Every row comes from one small tree of marks. The marks that hang from a mark follow it in brackets, in alphabetical order. Every link used is in the known rows. Which tree was each row made from?
Known rows:
P[R[L[D]]]: [-37.7 -20.3  33.1  -7.2   3.7  51.3  17.6  13.2  47.3  16.3  30.2 -45.6
  -3.5  18.4 -34.4 -29.5  -9.1 -35.6   1.4 -65.7   3.1   4.8 -13.0  34.3
 -36.9]
W[L[D R[E]] X[C]]: [-31.2 -30.5 -14.6  53.2  27.4 -19.4  -8.3 -31.8 -40.7   9.6  13.2  48.8
 -27.2  36.1  56.7  49.9 -35.8   5.8 -32.2 -14.6  10.6 -10.5  57.6  22.5
 -39.1]
X[C D[L[W]] R[E]]: [ 10.7   8.7 -63.0 -16.8 -10.8 -38.7 -17.3  32.2  14.9  -5.6   5.9  31.2
  42.2 -38.7  15.3  -2.7  33.2  15.3  29.2  29.4   4.7  -3.3 -26.6 -13.7
  -6.8]
C[X[D W[L]]]: [ -3.6  29.2  -1.9 -13.5  -0.4  -8.0  67.1  11.8 -29.2 -49.7 -13.7 -16.6
  11.5 -51.1   9.4 -42.7 -21.0   7.3  10.6  61.2 -49.1 -16.9  15.4 -15.7
  77.6]
C[X[D R[L] W]]: [ 30.6  53.3  -0.3 -18.8  -3.2   9.5  24.8   3.2  -8.4 -40.0   7.5 -29.1
  48.2 -52.4  -8.7 -49.9  23.8  20.2  28.8  54.0 -41.1   2.2 -39.9 -55.8
  80.3]
W[L[R[E]] X[C]]: [-25.9 -28.6 -18.3  50.7  26.1  10.1  17.6 -32.7 -37.3 -21.4  -4.0  42.0
 -39.4  34.5  48.4  28.3  -5.8  -5.7 -31.5 -10.3 -10.9 -13.1  37.5  34.2
 -37.8]
W[L[D] X]: [-25.5 -21.7  19.5  60.0  36.8 -15.8  19.4 -18.2 -40.9  33.9   0.5 -26.6
 -37.2  25.5   1.2  36.8 -67.3  -8.8 -38.8   8.7   6.9 -12.8  80.8  -9.2
 -17.9]
C[X[D R[E L] W]]: [  4.4  55.6 -24.6 -42.6 -14.6  19.2  -9.6  10.1   1.9 -47.6  20.4  -9.6
  30.0 -43.8   5.7 -66.9  37.9  30.7  31.8  35.1 -41.9   3.2 -53.3 -19.3
  59.4]
E[R[L[D W[X[C]]]]]: [ 10.8 -33.7  54.7  32.3  16.1   2.0  20.5   3.2 -14.6  58.0 -55.5  13.1
 -32.1  48.8 -23.3  67.1 -48.7  46.0 -34.7  -8.5   4.2  31.8  -6.6   7.8
 -46.0]
P[R]: [-27.6  -3.9  34.1 -20.0  -5.0  41.3  51.0  12.3  58.3 -11.1  10.0 -53.8
 -22.1  10.1 -26.0 -65.1  27.1 -58.4   1.0 -37.3   0.4 -18.1   2.9  51.1
 -18.5]
X[D W]: [-23.4  34.6   1.7 -11.3 -23.8 -28.1  30.3  15.2  -5.7 -11.3 -25.3 -27.5
  16.1 -45.3 -47.3 -37.8   8.9   2.5  44.2  38.0 -36.3 -24.6  -3.6 -16.8
  44.9]
R[L]: [-46.5  -9.8  56.7  -8.7   4.3  62.6  27.9  22.9   3.9   0.4 -19.0 -50.1
 -15.6  -5.9 -75.6 -11.3   0.2 -28.6  24.5 -35.9 -17.3  13.9 -22.0  22.3
 -20.0]
P[R[E L[W]]]: [-45.5 -28.8  -5.9 -19.6 -26.4  77.3 -20.8  11.1  62.3 -19.4  20.4  -1.0
 -23.5  43.2  -6.5 -43.2  22.8  -4.5  -2.2 -81.8  -1.9  -9.2 -46.3  72.8
 -73.5]
E[R[L[D[X[C W]]]]]: [ 35.0  -9.0  32.3 -25.6  14.6   5.9  36.2  20.1  -7.1  54.8 -54.5  -1.5
  -9.0  11.5 -45.2  31.6 -39.1  19.4 -25.2   5.5 -13.8  55.5 -29.0   5.9
  19.2]
D[L[R]]: [ -3.2 -33.4  14.9 -14.1 -14.3  15.9  12.4  15.1  18.3   7.2  29.6   5.0
   8.4 -15.0 -66.1   7.0  17.3 -34.4  23.7  10.6  13.5 -13.7   9.5 -10.3
  13.8]
C[X[R[L[D]] W]]: [ 28.8  41.5  32.6 -20.5   1.0   9.0  -2.7  -9.5  -3.5 -16.2  12.0 -30.6
  33.4 -36.0   8.4 -26.2  -1.2  12.6  -1.7  18.8 -22.5  18.4 -20.9 -49.5
  64.3]
L[R[E] W]: [-29.4 -29.7  19.4 -22.0 -43.3  10.3 -42.1  -1.2  26.3 -35.3   8.4  44.7
 -10.2  43.6   6.9   3.3  35.0  15.6  19.9 -42.6  38.4 -25.4  -7.9  38.3
 -35.5]
R[E L[D[X[C]] W]]: [-12.5 -23.6   8.2 -18.2  -5.0  17.0 -50.9  19.7   4.2  22.8 -11.8  33.3
 -14.3  10.8  12.3  45.8 -50.9  23.5   5.0 -48.2  22.2  37.0 -36.6  31.3
 -44.4]
W[L X[C R[E]]]: [ -5.9   0.2 -32.8  46.4  42.2   2.4  16.9 -24.0 -31.8  -9.4 -11.1  -7.0
 -25.7  16.4  60.8   8.4   6.7 -14.1 -51.2   4.2 -13.8   1.2  38.5  13.5
 -30.7]
P[R[E L]]: [-63.5 -15.3   0.8 -33.6  -9.4  87.0  -0.6  24.6  62.7 -14.7  27.4 -33.5
 -30.5  26.9 -32.7 -71.4  31.1 -33.3   2.9 -75.9 -12.2   0.8 -42.2  82.7
 -54.0]
D[L[W] X[C R[E]]]: [ 75.0 -11.7 -52.3 -31.5  -1.8 -11.1 -29.2  10.6  15.5  20.7   0.7  39.6
  16.4 -25.5  21.0  32.1  -0.8  -4.8 -16.3  23.2  27.2  34.2 -24.0 -23.5
   4.3]
L[D W[X]]: [ -3.6 -13.1  46.7  45.2  -5.4 -42.3 -32.3 -18.2 -15.3  39.8  -8.0   2.9
 -32.4  27.3   5.9  51.9 -60.7  31.0 -11.0  -2.2  36.7 -14.0  47.6 -23.6
 -29.5]
W[L X]: [-25.3 -18.8  15.7  58.5  32.7  13.1  44.4 -20.6 -41.7   9.0 -12.0 -29.4
 -48.3  18.4 -10.4  15.6 -36.3 -23.6 -39.0  13.8 -17.8 -17.2  65.9   1.7
 -18.8]

Write each row's tree:
[  2.8  44.4   5.1 -42.2  -7.8  18.9 -38.7   4.6   8.5 -19.0  24.3 -14.2
  18.6 -26.5  23.8 -45.9  12.8  28.3  -1.7   6.3 -16.7  22.2 -39.7 -11.4
  47.5]	C[X[R[E L[D]] W]]
[  9.6 -10.1 -14.4  46.3  14.4 -35.8  37.0  -8.1 -26.9  20.8   6.0  32.9
   0.5 -30.8 -20.5  36.9 -15.4  -0.6  29.2  55.9  -7.3 -21.8  11.5 -36.6
   3.7]	W[X[C D[L[R]]]]
[ 48.9  33.9 -32.4 -52.7 -15.6  -1.9 -32.3  -9.5  10.6  -1.6   0.0 -15.7
   4.2 -14.8   0.0 -34.7  34.4  -8.7 -15.8  19.1   4.5  13.4 -12.9 -14.1
  45.6]	D[X[R[E] W]]
[-14.2  13.7   1.0  31.6  28.2   2.1 -30.6 -13.5 -19.3  26.4   5.9  -7.0
 -15.5   6.5  22.8  16.6  -4.1   7.8 -11.5 -18.0   0.1  25.1  -8.5  -2.2
 -44.4]	W[X[C R[E L[D]]]]
[-49.7 -36.9  -5.5  -8.7  -1.2  32.4   7.5   4.7   3.2 -38.5  13.3   6.1
 -13.0  38.0  -3.3 -11.7  23.2 -26.6  -2.5 -34.0   5.9 -18.3  28.6  53.7
 -19.5]	W[L[R[E]]]
[  3.0  16.0 -56.5  11.4   6.8 -27.6 -27.7   7.0  -0.9  27.3  38.2  -8.5
  -9.4 -20.5 -28.2 -20.2  21.8   8.8   9.5  50.4   6.7 -22.1   7.7 -30.5
  -1.3]	W[X[D[L] R[E]]]
[ 31.0   7.2 -10.9 -37.7  17.0  43.7  -4.2  12.2   1.1  -4.7  -8.8 -11.6
   4.6 -13.2   2.3  -2.8  19.9 -31.7   0.5 -17.9   0.4  47.9 -43.8  14.2
  -4.3]	D[X[C R[E L]]]
[ 38.3  26.1  13.7 -22.3   1.4  -8.5  44.1  -1.4 -18.1   3.5 -55.0  -5.0
  -8.4 -44.1  -0.9   8.3 -21.1 -27.7  -3.7  28.7 -23.4  23.7  -9.7 -11.6
  44.2]	D[X[C W]]
[ -4.6 -41.3  59.5 -11.7  -8.3  47.4  35.6  27.0  16.4  21.6 -53.8 -15.0
 -20.9  54.4 -74.2  17.5  -3.6  21.7 -16.7 -23.5  -4.0  25.2 -26.0  34.9
 -28.4]	E[R[L[W]]]
[ 36.2 -16.2  41.4 -13.7   8.4 -28.4   8.2  -5.9  -4.0  15.3   5.9  23.2
  16.1  -1.4   8.2  49.7 -30.6 -25.6  16.1  -9.0  45.6  14.5  21.2  -9.5
  22.6]	L[D[X[C]] R]
[ 74.4  31.4  -9.5 -26.7  -9.5  -7.8   1.7 -20.4  -1.7   4.0 -11.2 -32.5
  21.3 -25.9 -14.5 -16.2  22.4 -21.8 -14.6  34.8   0.3  12.7   0.1 -52.1
  66.0]	D[X[R W]]
[ 33.0 -19.2  39.0 -22.0  -2.5 -14.9  -8.2  -6.9   8.9  17.9  27.4   3.0
  11.0  14.1 -18.5  32.3 -23.1 -24.5  11.4  -8.5  58.0   0.5  28.9 -15.2
  28.6]	L[D[X] R]
[ 23.3 -26.1  40.2  60.0  -5.9 -56.1 -24.5 -42.9 -20.2  22.6  -3.8  61.4
  -1.7  31.6  45.4  87.9 -39.9  33.9  -3.6 -10.7  37.6 -17.3  36.1 -33.3
 -26.7]	L[D R W[X[C]]]
[-35.4 -27.8 -44.0  46.2  10.5  -7.2   4.7 -21.4 -30.7 -17.8  26.0  25.4
 -24.1  37.1   5.9   6.8   2.8   9.7  -0.8  14.2  -1.5 -40.8  40.8   7.8
 -17.1]	W[L[R[E]] X[D]]
[ 18.9  47.1 -24.5  -4.2 -19.0 -43.2  13.9  -0.9  -0.8 -14.7  -8.3 -41.2
  50.4 -40.9 -26.2 -45.0  50.3   2.2  27.6  49.8 -21.3 -22.1  -5.1 -53.9
  60.5]	X[D R W]
[  8.3  33.4   5.5  -5.8  14.5 -33.1  54.8  26.8   0.9 -21.0 -18.8 -39.8
  42.6 -41.0  -5.3 -22.1  38.4 -32.3  42.1  31.7  -5.3   1.9  -1.6 -14.5
  18.4]	X[C D R]
[-36.2 -23.8  -7.6  18.9 -10.7  40.5 -55.4 -16.1  41.1  21.9  36.1  14.4
 -38.8  52.0  16.5  -7.8 -22.5  23.7 -22.9 -72.2  15.1 -10.8 -19.5  41.4
 -83.3]	P[R[E L[D W[X]]]]
[-49.9 -26.1  -1.4 -19.3 -18.5  47.8 -44.4  10.7  60.8   5.3  31.9   1.2
 -14.8  42.6   5.1 -24.8  -7.3  10.4  -7.1 -87.5  18.9  -5.0 -29.3  62.2
 -75.1]	P[R[E L[D W]]]
[-22.3  27.1   5.6 -33.6   7.1   8.5   5.3  28.0  19.8 -24.5 -11.2 -27.1
   1.8 -16.9  23.8 -39.3  52.9 -34.3  11.2 -18.6   0.0  15.7 -15.2  44.5
 -19.6]	X[C R[E]]
[ 43.5  25.4 -35.3 -39.8  -9.2  34.3 -40.8  -9.6   0.8   3.1  -2.5 -13.4
  14.9  -9.8 -18.2 -26.6  30.5  -1.4 -14.3   1.6 -11.3  30.6 -43.7 -22.7
  34.1]	D[X[R[E L] W]]
[ -1.4 -36.0 -17.3  -8.9  16.8  -8.6  -3.7   0.0 -14.6  -3.2  15.9  36.0
   1.1  24.3  39.6  37.2 -33.1 -20.9 -19.2 -22.1  29.1   9.8  36.7  35.9
  -6.3]	W[L[D[X[C]] R[E]]]
[  8.0  33.6 -88.4 -34.8 -28.8 -34.7 -36.2  22.5  18.2   9.0  26.2  -1.9
  39.7 -52.8 -32.5 -52.7  52.8  20.0  26.4  55.9 -18.8 -17.5 -23.6 -37.0
  46.6]	X[D[L] R[E] W]
[ 19.7 -29.4  44.4  56.9 -14.5 -43.0 -46.9 -47.4 -10.6  25.9  16.9  43.4
 -10.3  50.1  20.1  72.3 -36.2  33.8  -2.7 -11.5  52.3 -30.1  43.8 -35.8
 -22.7]	L[D R W[X]]
[ -3.8  -8.3  -4.3  29.3   7.1 -37.2  31.1 -23.4 -32.3  -6.4 -26.5  30.2
  28.8  -5.2  41.8  38.5 -20.3  -2.8 -15.5   2.9 -29.4  -2.3  30.3 -15.3
  24.6]	X[C W[L[D R]]]
[ 12.7  16.2 -22.4  33.8  -1.6 -43.7 -18.5 -12.5 -14.3  -8.4 -17.7  21.5
  -2.9   3.5  45.3  15.5  11.7  35.1   8.5  19.0  12.1 -14.9  -0.5 -16.1
 -29.2]	L[W[X[C D R[E]]]]
[-10.9 -26.3 -40.2  -4.8 -22.6 -30.5  -3.3  28.4   7.8 -10.5   5.8  70.0
  30.5 -23.4  -3.1  20.7  11.7  22.5  51.6  13.5   5.3 -17.2 -17.6   8.2
 -10.3]	X[C D[L[R[E] W]]]
[ -2.1  21.5  23.9 -14.2   4.6  19.8  63.1  -0.7 -21.3 -45.7 -21.3 -21.0
 -10.5 -33.0  17.1 -34.3 -19.4  -7.1 -17.2  34.8 -45.4  -4.5  19.9   0.7
  65.2]	C[X[W[L]]]
[  7.6   5.6   7.0  29.2  -5.0 -44.2 -76.6 -22.9  -0.8  31.2  16.7   9.5
 -14.6  39.0  36.7  29.7 -15.0  39.3 -19.5 -10.9  46.4 -14.2  30.3 -22.9
 -34.1]	L[D W[X[R[E]]]]
[ 25.4  51.7 -25.8   1.4  -4.2 -53.7  39.3  -0.6 -12.2 -23.4 -33.9 -19.2
  60.4 -57.3  11.1 -27.9  43.9  -3.2  29.2  51.3 -39.7  -5.2 -16.9 -48.5
  54.6]	X[C D R W]
